(in the rows, 128 means zero)
Known rows, with every step that occurs
kunul/fodul/nagub: [118 130  92 125 173 120 152 152  68 163 149 122 119 136 135 150 186 122
 101 130 170 152 119 149 105 142 119 129 155 119  96 108  88  68]
fodul/nagub/pefo/kunul/sasez: [104 147 195 124 158 108 141 174  90 106  95 164  93 111 135 138 130 127
 102 116 180 107 109 169 129 134 120 146 105 168 142 115  91  99]
sasez/nagub/mozami/kunul/fodul: [112 102 134  96  58 125 153 165 152 124 152 147 112 100 155 174 147  94
  89 117 133 150 101 123 135 154 134 129  80 124 165  90 125 106]
repom/nagub/mozami/kunul/sasez/diduf/pefo/difub: [119 134 183 136  55 121 121 138 138  61 140 158  72 105 165 156 162 107
  98 110 153 147 126 115 152 163 149 131  34 143 186 125 103 136]
nagub/mozami/kunul/fodul: [195 112 141 117  99 113 179 138 144 125 148 135 128 108 153 168 146  85
 102 131 137 126 126 115 158 134 115 131 101 133 169  79 159 125]
diduf/fodul: [159 149  70 104 170 103 168 167  99 151 177 117 150 151 122 151 194 122
 123 124 143 146  91 148 112 180 107  90 139 149 111 108  85  43]
repom/kunul/fodul: [174 137  94 108 179 103 164 120  82 105 133 150 138 101 168 119 145 104
 124 150 158 134 138 133  91 127 108 143 134 149 137  92 108 101]
repom/tifi/pefo: [151 135 139 110 136  72 185 128 100 112 172 144 153 126 160 123 139 172
 111 119 142 153 107 139 136 177 169 112 111 161  93 109 136  97]
nagub/mozami/kunul/sasez/difub: [163 111 180 120  89 112 166 118 194 119 140 133 105 112 156 184 155 102
 106  98 123 102 138 115 163 147 135 118  89 123 172  93 157 132]
repom/difub: [134 199 116 101 187 103 144 143 148 146 163  98 116 152 148 124 150 132
 126 116 160 155 163 115 125 125 166 121 109 121 123 115  75 126]
nagub/pefo/tifi: [168 169 134 126 150  78 189 160  46 123 122 149 175 118 116 168 123 153
 113 130 167 146  91 164 158 142 149 118 119 184 123  88 119 117]
sasez/nagub/mozami: [100 102 149  90  66 112 160 180 139 131 162 147 120 132 148 168 144 109
  96 101 130 146  92 130 138 169 144 130  52 126 152  85 120  98]
fodul/nagub/mozami/kunul/sasez/diduf/pefo/tifi: [119 104 193 150  61 137 136 165 148 107 121 138  37 118 150 165 118 113
 109  99 138 105 132 142 158 170 129 112  54 163 163 106 128 128]
kunul/fodul/nagub/mozami: [129 111 117 129 148 125 157 155  72 159 156 130 114 134 138 156 168 114
 105 124 160 154 120 137 114 152 118 132 128 113 106 101 105  86]
repom/kunul/sasez/nagub: [117 123 163 105 155 106 145 127 134  82 119 174  98 102 172 137 142 119
 111 118 131 115 132 141 101 153 125 144 104 138 132 113 108 116]
kunul/sasez/difub: [ 85 144 140 123 177 102 153  95 168 147 143 117 133 149 138 193 223 158
 115  66 131 115 143 146 124 162 168  96 146  94 107 127  98  87]
kunul/fodul/nagub/pefo/difub: [101 163 102 136 181 112 145 151  47 161 132 127 147 127 134 160 173 141
 105 127 189 174 113 153 109 130 125 130 153 117 103 108  64  81]
kunul/fodul/nagub/pefo/tifi/sasez: [126 145 129 138 170 115 160 144  32 163 133 138 130 114 126 166 164 142
 102 138 184 162 103 156  94 157 140 122 136 128  77 123 101  88]
tifi/pefo/kunul: [155 149 152 112 154  83 177 144  99  97 112 151 201  93 147  94 111 139
 112 118 150 147  88 147 130 119 131 134 100 183 181  85 126  91]
mozami/kunul/fodul/nagub/pefo: [152 152 115 116 137 122 151 141 136 118 113 133 112  83 151 156 159  99
  81 155 176 120 126 148 129 102 104 129 166 148 155  97 113 103]
nagub/pefo/tifi/sasez/diduf/fodul: [162 177 138 134 144  92 183 146  48 127 135 142 173 104 113 191 141 152
 110 137 176 149  81 171 128 172 175  93  83 169 111 118 139 106]
diduf/fodul/nagub/mozami/kunul/sasez/difub: [120 118 131 126 110 133 132 159 148 148 159 121  72 126 136 167 170 115
 126  99 142 125 112 134 112 194 106  81 115 133 128 127  81  69]
nagub/mozami/kunul: [196 114 166 106  84 106 180 147 171 114 140 133 113 116 155 158 136  86
 101 124 132 104 124 119 172 133 118 132  75 149 187  72 166 128]
repom/diduf/pefo/kunul/fodul/nagub: [125 166 119 136 190 114 137 181  89  79 158 140 158 124 147 123 131 107
 123 136 172 137 126 142 131 146 138 139  64 155 139 129 103 115]
kunul/fodul: [149 145  64 117 196 103 176 134  66 158 163 121 179 139 132 161 204 124
 104 135 157 164 117 143 111 138 127 126 169 116  98  99 104  70]
diduf/pefo/kunul/sasez/difub: [105 169 151 140 167  93 160 136 105  79 125 157 172 138 143 141 163 160
 135  68 129 136 116 136 113 170 116 104 106 176 164 113  60  80]
mozami/kunul/fodul/nagub: [156 140 103 115 131 126 149 136 146 130 115 119  95  90 155 148 172  93
  89 150 165 115 134 144 129 107 105 125 165 151 154 100 116  96]
repom/diduf/mozami/kunul: [159 170 136 112 163 123 150 154 174  88 147 113 114 144 167 144 139  73
 123 136 164 107 146 135 165 146 133 125  66 107 140 113 144 137]
sasez/diduf/pefo: [102 168  81 130 127 113 162 157 139  77 181 120 177 150 141 180 170 126
 100 106 153 135 116 160 141 151 159  89  65 147 186  84 117  80]
tifi/sasez/diduf/fodul/nagub: [123 154 146 114 139 124 160 127 125 150 163 108 112 127 134 182 208 121
  94 132 173 115  98 168  80 190 189  83  36 122 113 147 159  67]
fodul/nagub: [109 127 154 106 132 114 145 177 125 147 127 120  61 155 141 126 156 119
 102 113 164 101 118 161 131 143 120 129  98 158 131  96  94  80]
diduf/fodul/nagub/pefo/kunul/sasez: [121 148 131 127 172 117 140 179  79 127 140 150 113 118 121 152 160 128
 121 119 163 140  88 162 104 182  99 104 131 155 110 135  67  60]

Rows
[148 131 141 130 140  86 169 113  99  84 152 150 147  94 163 134 146 160
 124 113 137 147 123 145 139 182 187 112  99 173 120 134 151 107]
repom/tifi/pefo/kunul/sasez/diduf
[144 145 113 125 138 129 145 119 198  97 131 124 109  92 150 191 197  98
  88 130 138 101 138 154 150 137 138 102 144 136 163 122 146 105]
mozami/kunul/sasez/diduf/fodul
[ 95 126 190 146  75 133 124 160 162 114 118 128  53 128 159 163 133 116
 107  91 150 113 134 140 156 155 128 117  51 144 176 104 104 121]
fodul/nagub/mozami/kunul/sasez/diduf/pefo/difub
[179 118 168 128  65 112 175 131  86 165 109 119  77 102 138 171 149 135
 126 119 127 135 106 143 133 201 187  94  46 188 113 131 170 126]
pefo/tifi/sasez/nagub/mozami/kunul
[145 127 159 129 142  99 166 147  77 109 118 158 187  81 149 101 102 135
 112 119 154 165  92 136 121 128 121 139 100 162 169  93 122  95]
tifi/pefo/kunul/fodul/nagub/mozami
[ 88 149 184 124 146 109 132 159 106 115  98 149  92 108 136 146 137 133
 110 100 182 104 118 164 123 133 131 130 106 161 152 117  79  96]
fodul/nagub/pefo/kunul/sasez/difub
[169 176 171 127 153  79 193 144  44 134 117 150 168 113 116 174 132 161
 106 134 174 141  83 165 133 158 167 113  91 174 103 108 139 117]
nagub/pefo/tifi/sasez
[106 180  99 141 108 141 134 131 157  92 130  98 115 127 165 197 165  95
 119 108 177 139 146 153 151 143 147  85  80 110 191 102 113 106]
sasez/diduf/mozami/kunul/fodul/nagub/pefo/difub
[117 174 165 118 144 106 179 119 128 119 162 123 155 142 140 180 196 140
  86 119 165 120  96 161  89 180 189  92  24 126 129 126 156  79]
tifi/sasez/diduf/pefo
[187 122 141 149  70 128 163 130  90 160 122  99  62  98 132 181 155 126
 136 125 140 126 118 154 135 206 190  72  40 194 123 141 178 117]
pefo/tifi/sasez/diduf/fodul/nagub/mozami/kunul
[170 108 174 125  92 119 168 131 186 101 143 139 110 109 155 189 153  88
  94 114 125 103 136 126 175 146 139 125  74 124 179  92 179 138]
nagub/mozami/kunul/sasez/diduf
[129 140 125 128 126 137 133 129 199  97 123 124  82  90 153 187 189  97
  88 128 144  94 141 159 147 139 134 102 138 140 159 125 137 106]
mozami/kunul/sasez/diduf/fodul/nagub
[111 147 110 126 181 113 156 159  54 146 146 142 146 124 129 160 167 130
  93 138 186 160 105 154 103 132 117 134 157 117  97 105  82  78]
kunul/fodul/nagub/pefo
[148 110 182 105  74 106 148 160 104  89 159 162  77 127 150 131 161  99
  98 124 154 137 108 116 143 165 140 149  39 145 157 106 116 117]
repom/nagub/mozami
[167 151 133 129 124 124 155 127 113 134 101 129  96  72 146 162 158 109
  91 156 174 124 121 149 122 126 126 117 146 163 133 117 131 112]
mozami/kunul/fodul/nagub/pefo/tifi/sasez
[146 159 184 121 143 121 168 116 185  93 106 136  82 157 170 166 166 103
 125  89 127 112 140 131 150 174  89  98 123 101 137 105 112 111]
diduf/mozami/kunul/sasez
[142 168 161 121 134 128 162 133 143  97 109 139  94 140 167 159 142  97
 120 110 161 133 128 130 133 157  75 103 131 105 144  94  92 104]
diduf/mozami/kunul/fodul/nagub/pefo
[118  99 191 129  78 137 135 163 173 116 126 133  39 118 154 164 136  94
  94 110 149  90 136 144 156 149 131 126  63 138 167 103 140 121]
fodul/nagub/mozami/kunul/sasez/diduf
[107 180 189 126 127 121 150 122 171  94  92 139  95 146 173 178 155 119
 125  80 140 139 128 132 149 171  99  99 110  94 145 109  83 117]
diduf/mozami/kunul/sasez/nagub/pefo/difub
[143 112 185 139  43 125 133 144 123  54 144 169  59  95 157 159 147 104
  99 116 141 139 122 117 156 178 151 126  37 161 174 126 126 142]
repom/nagub/mozami/kunul/sasez/diduf/pefo/tifi
[164 179 125 117 198  84 177 151  39  96 115 167 211  88 126 151 143 123
 108 143 186 147  96 158 126 112 123 146 139 168 156  99 107  97]
nagub/pefo/kunul/fodul
[179 108 190 120 102 111 174 133 177 111 135 145 108 115 153 175 149  96
  96 113 121 103 130 122 171 146 122 133  88 128 164  90 168 137]
nagub/mozami/kunul/sasez
[141 161 107 120 187 120 129 197 100 107 165 126 133 111 132 136 137  90
 123 154 185 126 113 156 131 152 142 129  73 148 123 141 112 102]
repom/diduf/fodul/nagub/pefo/kunul
[150 108 200 113  69 116 138 143 138  72 140 170  55 100 158 143 163  93
  87 126 148 123 120 115 149 157 135 149  58 141 162 120 127 134]
repom/nagub/mozami/kunul/sasez
[ 48 156 170 125 166 102 142 141 119 124 124 161 149 130 135 198 187 163
  90  85 142 158 103 160 131 164 158 129 121  95  98 132  83 104]
kunul/sasez/nagub/pefo/difub
[116 164 107 132 109 144 144 137 163  77 142 115 114 123 160 196 157  84
 106 118 173 124 139 154 146 145 138  87  85 108 187  98 131 104]
sasez/diduf/mozami/kunul/fodul/nagub/pefo
[154 144 151 115 150 110 159 117 190 106 108 135 105 104 153 169 188 109
  85 126 135  91 137 149 153 124 123 125 158 143 148 110 140 115]
mozami/kunul/sasez
[175 139 137 154  92 132 164 113  81 156 106  98  64 109 142 181 164 128
 137 121 147 134 131 154 126 202 186  74  61 172 111 142 167 117]
pefo/tifi/sasez/diduf/mozami/kunul/fodul/nagub
[147 156 149 121 129 133 160 130 153 109 112 125  74 149 172 153 155  92
 127 106 149 128 138 128 133 164  76  99 129 107 142  97  96  98]
diduf/mozami/kunul/fodul/nagub
[114 166 163 133 146 121 161 118  99 117 145 127 135 116 143 171 191 131
  96 124 173 127 103 161  75 180 181  98  31 138 133 144 148  78]
tifi/sasez/diduf/pefo/kunul/fodul/nagub
[118 150 177 115 145 105 144 183  87 110  99 154  96 112 136 127 122 118
 104 124 187 105 106 169 131 125 116 144  96 182 158 101  90  95]
fodul/nagub/pefo/kunul
[120 173 185 123 134 131 163 106 136 118 135 124 111 116 153 195 182 113
  88 130 186 117 109 159  89 174 173  91  42  95 126 136 163  97]
tifi/sasez/diduf/mozami/kunul/fodul/nagub/pefo
[164 163 158 107 124 118 173 130 180  99 111 124  87 158 171 149 153  92
 127 100 139 111 133 127 151 162  82  98 110 122 162  85 111 103]
diduf/mozami/kunul
[119 164  65 142 139 119 155 147 106  69 163 125 185 121 142 172 173 115
 116 112 155 145 124 155 130 148 155  96  76 165 197 100 115  79]
sasez/diduf/pefo/kunul/fodul
